Known rows, with every step that occurs
nivak bufot lukudot zokur: [  4   9  -1 -10  11   9   0  10 -11  19  14   4   1  -8  15 -12  -4  10
  -1  -3]
bobovom mugu nivak bufot lukudot zokur: [ 17   2   5 -13  13   8   7  12 -10  13  35  12   3  -9  23  -9 -10  14
   2  -1]
budaku mugu nivak bufot lukudot zokur bobovom: [ 10   3   1 -11   9  10   3   8 -10  11  29   5   0  -3  24  -9  -5  15
  -5  -9]
mugu nivak bufot lukudot: [ 15   1   2  -8   3   4  -1   9 -10  17  17   9   2  -7  14  -8  -4  10
  -3   3]
mugu bufot nivak: [  9   7   5  -7   2   1  -3   5  -6  11   8   5   6  -4   6 -14   2  11
  -7 -10]
zokur bobovom mugu lukudot: [ 14  -1   6  -9   4   8  -3   8 -11   3   6  10 -11 -15  10  -9   3  10
 -10  -3]
budaku mugu lukudot zokur: [ 11  10  -6  -9   2  -3   5   6  -9   6  12   8  -7  -8  17 -14  -6  11
  -1 -10]
lukudot zokur mugu bufot: [  5   6   2  -7   6   8   8   8  -3   8  15  15   4 -14   8 -13  -3  14
  -1 -16]
nivak bufot lukudot zokur bobovom: [  0   4   2 -10  13  20  -2   8 -11  18  13  -1   0  -7  14 -10   2  11
  -6  -5]
zokur bobovom mugu: [ 10   6   4 -10   5   5  -5  13 -10   1  14   9  -7 -10   5  -4   1  12
 -16  -4]
lukudot zokur: [ 5 14 -3 -7  4 10  1  9 -8  9 12  1  0 -1  8 -9 -5 11 -6 -6]
lukudot zokur bufot nivak: [  5  12   4  -9   8   7   0   6  -6   7  14  -1   3   3  21 -17   3  10
  -6  -7]
budaku mugu nivak bufot lukudot: [ 17   5  -2 -11   1 -10   2  12 -10  12  28  15  -3  -7  19  -8  -9  11
  -4  -1]
bobovom mugu nivak bufot lukudot: [ 19  -1   6 -12   8  -1   2  15 -11  12  29  16  -1 -13  18  -7  -8  11
  -3   4]
bobovom mugu nivak bufot: [ 16   3   3 -10   8   9   6  19  -7   9  29  20   4 -10  14  -4  -5  11
  -1   0]
lukudot zokur bobovom mugu bufot nivak: [  7   3  10 -12  13  17   1   6  -6   5  23   3   7  -2  16 -12   2  16
  -7 -17]
bufot nivak: [ 14  13   0  -7  -3 -11  -9   6  -9   8  13  -1   1   2  11 -11   1  10
 -13  -4]
budaku mugu: [  9  15  -7  -9  -3 -15  -2  13  -9   3  15  12  -8  -6   7  -7  -6  11
 -13  -7]

Rows
[13  8 -4 -8  2 -1  6 16 -7  9 26 18  1 -5 14 -5 -6 11 -3 -6]	budaku mugu nivak bufot
[ 17   3   2 -10   3  -2   1  10 -11   4   9  14  -9 -17  11 -11  -3   9
  -4   0]	bobovom mugu lukudot
[ 18   0   3  -8   1 -10   1  10  -8  14  23  17  -1 -15  19  -9  -4  12
  -2   0]	zokur mugu nivak bufot lukudot
[ 22   4   3  -7  -2 -12   1   3  -7   7  27   5  -1  -7  22 -11 -11  15
  -4  -5]	bufot lukudot zokur mugu nivak
[17  8  1 -5 -2 -2  6  7 -4  4 26  9  3 -4 17 -8 -8 14 -3 -9]	lukudot zokur mugu nivak
[ 19   1   9 -11   7   7  -2   5 -11   4  30  -1  -3  -3  20  -7  -8  16
  -9  -4]	bufot lukudot zokur bobovom mugu nivak
[ 11   1   5  -8  -1 -11  -2   5  -6  11  10  17  -5 -21   7 -13  -4  12
  -6  -7]	zokur mugu bufot lukudot
[ 10   0   5 -11  15  28   8  15  -7   7  31  10   6  -4  18  -5  -3  14
  -1  -8]	lukudot zokur bobovom mugu nivak bufot
[ 21   6   2  -4  -7 -10   1   9  -5   3  20  13  -2  -8  12  -7  -5  12
  -7  -4]	zokur mugu nivak
[ 13   5   8 -11   5  -2  -1  11  -7   6  21  13   4  -9   9 -12  -1  13
  -7  -9]	bobovom mugu bufot nivak
[ 10   5   6 -13  10   5  -5   7 -13   5  23   0  -8  -8  15  -9  -5  14
 -12  -4]	bufot lukudot zokur bobovom mugu
[  1   2   9 -11  15  28   5   9  -7   4  18  10   3 -11   5  -9  -1  15
  -6 -15]	lukudot zokur bobovom mugu bufot
[  6   2   5  -8   2   2  -4   4  -9  14   3   8  -2 -14   2 -13  -3  11
  -6  -2]	mugu bufot lukudot
[ 13   7  -3 -11   7  -1   7  10 -10  14  33  10   2  -3  24 -10 -11  14
   0  -6]	budaku mugu nivak bufot lukudot zokur
[ 13   9   0  -9   0 -15  -1   5  -8   9  20   6  -6 -11  18 -11  -7  13
  -6  -5]	bufot lukudot zokur mugu
[ 15   8  -5  -8  -4 -12   1   7 -10   5   6  13 -11 -12  12 -12  -4   9
  -6  -5]	budaku mugu lukudot
[  7   3   3  -7   9  19   6   4  -7  10  -2   6  -5 -12  17 -17   3   7
   2  -2]	mugu lukudot zokur bufot
[  8   3   2  -6   6  20  -1   0 -10   9  -1  -3  -5  -6  11 -12   4  10
  -5  -8]	mugu lukudot zokur bobovom
[ 16   3   9 -13  11   4   5   4  -8   5  18   8  -2 -10  30 -20   3  10
   0  -4]	bobovom mugu lukudot zokur bufot nivak
[  7   5   5 -11   3  -4  -6   7 -10  10   3   8 -10 -13  12 -13   1   7
  -9   6]	zokur bufot lukudot
[  9   0   5  -8  10  21   0   4 -10  16  19  -1   5  -1  18  -9  -2  13
  -3  -5]	mugu nivak bufot lukudot zokur bobovom
[ 10   8   5  -7   3  -2   5   4  -3   8  21   8  10  -6  17 -17  -1  15
  -2 -19]	lukudot zokur mugu bufot nivak
